Each row comes from the steps of one walk. Every step used is in the known rows, and no mark comes twice. Write the walk behind each row, first mark first.
Known rows
mefi/kuzed: [1.76 -0.62 -1.00 -0.81 -1.16 0.23 -1.82 -0.73 -1.55 -3.81 -2.31 -3.00 2.63 -1.04 -1.52 0.01 -2.99 0.73 1.24 -2.31 -0.83 0.52 -0.97 -0.36]
zolom/kuzed/rerali: [1.88 2.45 -1.20 -3.18 -0.26 0.17 0.39 -1.78 3.82 0.24 -0.77 0.31 -1.89 -0.47 -4.22 0.68 -3.94 0.69 -0.21 -3.74 -2.93 -1.79 2.04 -2.34]
veba/rerali/sural/mefi/kuzed/gipi: [3.24 -1.89 -0.73 -0.47 2.56 -1.76 -0.05 -1.56 -1.01 0.17 3.08 0.80 -0.52 3.38 3.00 -0.09 2.02 -1.87 -4.72 5.33 -0.51 -2.19 -3.27 0.71]
veba/rerali: [0.62 0.05 1.10 -1.04 1.41 -0.92 -0.39 1.40 -1.24 1.74 0.22 0.19 -0.22 2.62 0.46 0.24 1.78 1.08 -1.07 1.62 -0.97 -0.65 -1.52 -2.39]
kuzed/rerali: [-0.35 0.94 -0.92 -2.15 1.04 1.27 -1.40 1.02 1.22 0.77 -1.07 -0.50 -4.13 -0.19 -1.57 -0.60 -0.42 2.31 0.82 -0.94 -2.19 -0.44 1.74 -3.51]
venaf/kuzed/veba/rerali: [-0.21 -0.43 3.21 -1.41 0.01 -0.64 0.37 -0.39 0.76 2.65 -3.15 -1.29 -1.11 -0.46 0.44 3.06 -1.64 0.76 -1.37 -2.37 1.70 4.45 0.05 1.15]
kuzed/rerali/sural/mefi/gipi: [0.94 -0.05 -3.65 -1.40 2.61 0.16 -0.42 -0.50 -0.37 -2.78 3.90 1.72 -4.90 0.94 1.18 -2.48 -1.17 -1.28 -1.67 2.53 -1.34 -1.64 0.42 -1.44]
kuzed/veba/rerali/sural: [-0.89 -0.30 3.35 2.23 1.32 -1.47 0.03 -0.42 -1.94 1.76 -0.08 0.56 -2.39 1.36 0.80 1.40 3.37 -0.85 -2.19 1.83 0.75 3.14 -3.01 0.31]
venaf/kuzed/rerali/sural: [2.21 0.59 0.62 -2.26 1.71 1.18 -1.65 0.76 1.03 1.41 0.71 -0.63 -3.29 -0.72 0.92 0.32 -3.98 1.36 -2.28 -3.28 -1.53 1.50 0.22 1.08]
rerali/venaf: [-2.96 3.52 0.49 2.13 0.30 1.20 -0.22 1.30 -2.16 1.09 -2.20 0.96 1.34 -1.29 -1.43 -0.97 1.35 0.97 2.95 0.68 -1.51 -0.62 0.85 0.36]
sural/kuzed/rerali/mefi: [0.66 0.18 -2.49 0.93 0.41 2.22 -0.25 2.95 2.59 2.33 1.51 -2.46 0.06 -2.85 -3.22 -1.76 2.56 1.35 2.72 -5.04 -0.06 -2.62 1.98 -1.27]
mefi/gipi: [-0.92 0.15 -4.19 0.67 -0.63 1.57 -1.31 -0.82 -1.42 -8.33 1.29 1.18 2.04 -2.03 -1.68 -2.40 -1.00 -2.02 2.32 -0.01 -0.26 -1.81 -1.90 -1.17]
zolom/rerali/mefi/kuzed: [-1.17 -1.92 -0.38 3.22 -0.73 -0.24 -1.18 -1.39 0.30 -0.11 -1.88 -0.04 1.19 1.20 1.29 -3.48 -1.31 -2.85 1.93 -0.38 1.77 -0.15 1.52 -0.88]
mefi/veba/rerali/venaf/kuzed: [-3.94 2.14 5.37 0.94 -3.23 0.87 0.62 4.69 -0.04 0.74 -0.64 -1.52 1.12 1.61 0.88 1.73 1.95 1.37 -2.07 0.44 1.75 4.30 -2.20 3.04]
sural/mefi/veba: [-0.54 -1.24 -1.60 -1.90 -2.68 -2.79 0.41 -1.19 0.22 -5.88 2.86 1.82 0.64 0.18 2.31 0.46 1.02 0.60 0.66 4.03 0.89 -1.20 0.96 -1.79]
veba/rerali/mefi: [0.16 0.64 0.27 2.15 1.70 0.78 0.74 2.78 -1.36 4.21 0.98 1.45 -0.49 3.41 1.06 -1.92 3.13 -0.10 -1.05 2.38 -0.02 0.04 0.17 -0.47]
venaf/kuzed: [1.96 0.09 -0.06 -2.23 -0.18 0.25 -1.52 -0.59 0.41 -1.16 -0.91 -0.30 1.42 -2.02 0.30 0.99 -3.81 1.52 0.57 -3.24 -0.65 0.37 0.58 0.20]
zolom/mefi/veba/rerali/sural/kuzed: [-0.38 -3.17 1.38 1.70 -3.50 -0.21 0.61 1.74 -3.02 -0.65 5.05 1.09 3.49 1.90 4.20 0.37 1.68 0.64 0.08 0.25 0.99 -1.08 -3.64 0.15]
sural/rerali: [-0.19 -0.44 -0.68 -3.41 3.39 -2.22 0.28 -1.61 0.45 -0.79 -0.30 0.62 -0.76 0.53 -2.08 -0.22 -0.67 -0.55 2.32 2.97 -0.71 -3.34 2.91 -2.72]
veba/rerali/mefi/kuzed: [0.90 0.04 0.20 1.82 0.88 1.12 0.59 2.74 -1.54 3.54 -0.66 -1.14 0.41 3.61 0.49 -1.63 1.12 -0.44 -1.66 0.82 0.72 1.54 -0.22 1.12]
veba/rerali/venaf/kuzed: [-1.44 2.63 2.97 -0.18 1.53 0.73 1.17 3.17 -1.08 5.82 -2.47 -0.73 0.26 2.12 0.62 0.85 0.13 0.97 -1.29 0.05 0.17 1.79 0.14 1.74]
sural/kuzed/veba/rerali/mefi: [-0.54 -0.84 0.69 2.76 -0.37 -0.02 1.04 1.60 1.20 2.89 0.16 -2.18 1.80 -2.19 -2.43 0.79 5.24 -0.09 1.69 -3.57 2.51 0.18 -0.48 0.45]
venaf/kuzed/gipi: [1.72 -1.08 -0.99 -1.47 -0.44 1.55 -2.06 -3.04 3.16 -1.63 -1.02 0.49 1.60 -3.28 -0.25 1.20 -1.01 0.07 -0.64 -0.99 -1.25 -1.88 -1.11 0.69]
zolom/mefi/kuzed/gipi: [1.60 -4.08 -3.34 -0.02 -2.50 1.37 -0.52 -3.96 -1.76 -2.20 -0.95 1.01 3.74 -0.59 2.14 -0.34 -2.59 -0.39 2.27 0.97 -1.07 -2.99 -0.98 -1.13]
venaf/kuzed/veba: [-0.14 -0.41 1.78 -0.82 -0.93 -0.29 -0.63 -1.73 0.92 -0.20 -3.17 -0.78 -0.20 -2.88 -0.32 2.55 -2.65 0.69 0.60 -3.43 1.11 3.56 0.61 0.96]

Which walk is each row?
[0.57 -0.41 3.65 -0.10 0.70 -0.76 0.01 -0.38 -0.29 2.53 -1.12 -0.60 -1.44 -0.04 1.59 2.49 -1.30 -0.01 -2.90 -1.65 1.42 4.27 -1.68 2.55] -> venaf/kuzed/veba/rerali/sural
[-1.71 0.03 -3.69 0.53 3.51 0.57 1.84 -0.26 0.22 -2.11 1.29 2.09 -0.32 1.03 -2.17 -3.59 -0.26 -3.71 2.47 3.54 1.38 -2.59 3.48 0.06] -> sural/rerali/mefi/gipi
[3.41 -0.90 -2.62 -0.23 2.37 -3.00 -0.87 -2.61 -2.94 -3.61 5.61 3.90 -0.37 0.70 3.39 -1.43 0.40 -0.92 -1.03 4.31 -1.64 -3.41 -0.91 -0.66] -> rerali/sural/mefi
[-4.29 1.72 3.89 2.38 0.27 -0.25 1.62 0.84 -1.13 4.25 -4.25 -0.32 -1.78 0.80 -0.95 1.66 3.58 -0.03 0.16 1.57 1.37 3.99 -0.23 0.49] -> kuzed/veba/rerali/venaf
[-2.40 2.70 2.44 0.97 1.65 0.30 0.93 3.05 -2.13 4.70 -1.78 0.08 0.05 2.55 -0.18 -0.07 2.67 0.81 -0.34 2.20 -0.50 0.27 -0.37 0.10] -> veba/rerali/venaf
[0.95 -0.19 -1.73 -1.61 0.33 0.89 -1.18 1.99 2.66 0.32 0.81 -3.36 0.20 -3.65 -3.59 0.01 1.61 2.16 2.68 -5.55 -0.75 -3.12 0.76 -2.65] -> sural/kuzed/rerali
[-2.16 0.58 2.00 1.97 -0.27 -0.33 1.29 1.74 0.86 3.17 -1.69 -3.04 2.05 -2.98 -3.14 1.88 5.12 0.51 2.01 -3.55 2.17 0.36 -0.83 0.61] -> sural/kuzed/veba/rerali/venaf
[1.27 -3.24 -0.83 0.27 1.03 -3.88 -1.67 -4.17 -0.78 -3.04 1.92 1.29 0.00 1.89 3.99 -2.29 -2.13 -3.39 -0.55 2.60 1.02 -2.57 -0.53 -1.68] -> zolom/rerali/sural/mefi/kuzed
[1.00 0.56 0.26 -3.67 0.63 1.34 -1.20 0.85 2.25 1.54 -1.89 -1.51 -2.87 -1.20 -0.40 0.90 -4.46 2.33 -0.51 -3.92 -1.10 1.53 2.18 -0.71] -> venaf/kuzed/rerali
[1.37 -0.96 -0.62 0.70 -0.54 -2.52 -0.79 -0.93 -2.16 -5.60 6.46 3.00 0.02 0.75 3.73 -0.70 1.49 -0.81 -1.80 4.54 -0.39 -1.33 -2.42 0.71] -> rerali/sural/mefi/veba
[-2.03 2.57 0.54 1.26 -0.23 2.76 -0.23 -0.53 1.33 1.70 -3.21 0.63 1.86 -2.90 -1.01 0.34 0.41 -0.02 0.82 -0.06 -1.06 -0.68 0.19 2.92] -> rerali/venaf/kuzed/gipi
[-1.98 0.63 2.98 1.45 -0.87 0.14 0.79 0.60 -1.46 1.94 -5.97 -4.01 0.22 0.43 -1.69 1.70 -0.28 -0.27 -0.27 -1.01 1.88 5.22 -1.04 2.09] -> mefi/kuzed/veba/rerali/venaf
[-2.50 0.14 0.28 0.69 1.03 -0.33 1.49 1.19 1.21 -0.54 1.30 1.06 -0.62 1.61 -1.12 -1.62 1.82 -1.50 1.45 3.90 1.68 -0.60 2.98 0.41] -> sural/rerali/mefi/veba
[2.13 1.78 -0.62 -2.41 -1.13 -1.21 1.09 -1.66 3.09 -1.97 3.38 1.50 -2.42 0.80 -1.21 0.75 -3.05 -0.68 -2.76 -0.83 -1.93 -1.13 0.42 -0.17] -> zolom/kuzed/rerali/sural/mefi/veba
[2.56 0.73 -2.51 -1.04 -1.41 0.30 -0.21 -5.59 4.60 -3.09 0.17 2.48 2.69 -2.38 -3.93 1.00 -0.60 -1.50 -0.36 -0.60 -3.27 -5.36 -1.20 -1.12] -> zolom/kuzed/gipi
[-0.50 -0.01 -0.82 4.43 -1.15 1.73 0.38 -0.07 -1.05 0.08 -2.58 -0.99 0.74 -0.71 -1.00 -1.63 0.09 -1.03 1.52 -1.03 1.56 3.55 1.07 2.37] -> rerali/mefi/kuzed/veba
[-0.42 -0.21 2.62 0.74 0.14 0.46 1.10 0.57 0.80 4.10 -2.66 -0.52 -1.20 0.16 0.97 1.54 -0.84 -0.03 -1.49 -1.93 2.36 4.86 0.98 2.48] -> venaf/kuzed/veba/rerali/mefi
[4.04 -2.01 -3.18 0.12 1.38 -1.69 -1.25 -4.15 -1.38 -4.64 3.80 1.81 0.66 -0.12 2.68 -1.07 0.01 -2.25 -2.28 4.22 -1.28 -3.35 -2.54 1.04] -> rerali/sural/mefi/kuzed/gipi
[-3.17 3.47 0.40 -0.11 1.36 2.35 -0.19 2.73 0.51 3.73 -3.04 -0.50 -3.87 -0.31 -2.24 -1.09 0.34 1.94 1.50 -0.42 -1.82 0.66 2.66 -1.35] -> kuzed/rerali/venaf
[-1.85 -0.49 0.60 -1.46 -1.84 -1.07 2.03 -0.28 2.37 -0.81 0.99 1.23 0.34 1.34 2.78 1.54 2.27 -0.46 -2.32 5.40 1.89 -0.17 0.40 1.51] -> sural/mefi/veba/rerali/venaf/kuzed/gipi
[-1.72 -2.58 -0.13 0.64 -5.00 0.21 0.03 -0.13 -2.80 -3.49 2.22 2.55 3.08 0.56 3.73 0.05 -0.72 1.43 2.80 1.24 -0.12 -0.42 -0.95 -1.61] -> zolom/mefi/veba
[3.33 -0.58 -0.93 2.04 1.12 -0.59 -2.35 0.21 -1.70 -2.92 5.59 -0.16 3.01 -2.88 -0.28 -0.83 2.64 -0.18 0.30 -2.69 -1.39 -3.84 -3.99 0.65] -> rerali/sural/kuzed
[-0.08 2.87 -0.40 -0.11 -2.39 1.82 1.44 0.54 4.40 0.49 0.55 0.84 -1.75 0.36 -3.31 -0.48 -1.93 -0.05 -0.97 -3.02 -1.37 0.30 2.12 0.27] -> zolom/kuzed/rerali/mefi/veba
[2.85 -1.87 -4.03 -3.21 0.12 -2.64 0.38 -2.90 -1.05 -4.12 -0.18 -0.35 1.26 0.04 1.15 -0.02 -2.94 0.12 1.17 1.91 0.05 -1.80 2.31 -1.69] -> sural/mefi/kuzed
[-0.61 -0.54 -0.65 -1.21 0.25 -2.41 2.68 -1.72 -1.16 0.74 -3.17 -1.15 -0.59 1.22 0.85 1.22 -0.81 -0.74 -0.05 2.99 2.20 2.03 2.51 0.40] -> sural/mefi/kuzed/veba/rerali/venaf
[-2.41 0.16 3.82 0.43 -3.33 -0.27 -0.59 3.33 -0.05 -2.30 1.51 -0.84 0.66 2.11 0.75 1.27 3.30 1.26 -1.92 1.56 0.91 2.36 -3.37 -0.25] -> mefi/veba/rerali
[0.72 -3.60 0.46 1.34 -1.35 -0.38 0.87 -1.83 -4.75 0.97 -0.55 0.21 1.24 2.17 3.76 0.64 -2.85 -0.56 0.29 0.39 0.85 2.10 -1.79 0.64] -> zolom/mefi/kuzed/veba/rerali/sural
[0.76 1.04 -0.53 -1.10 0.86 2.68 -0.24 2.01 2.24 3.45 -1.34 -0.58 -2.98 -0.51 0.06 -0.87 -3.45 1.36 -0.29 -3.44 -0.26 2.09 3.41 0.95] -> venaf/kuzed/rerali/mefi
[-1.25 1.85 -0.70 0.00 0.44 1.87 -0.09 3.14 2.09 2.79 -0.66 -3.39 0.30 -3.67 -4.03 -0.28 2.41 1.93 3.10 -5.18 -0.56 -2.36 1.48 -0.86] -> sural/kuzed/rerali/venaf
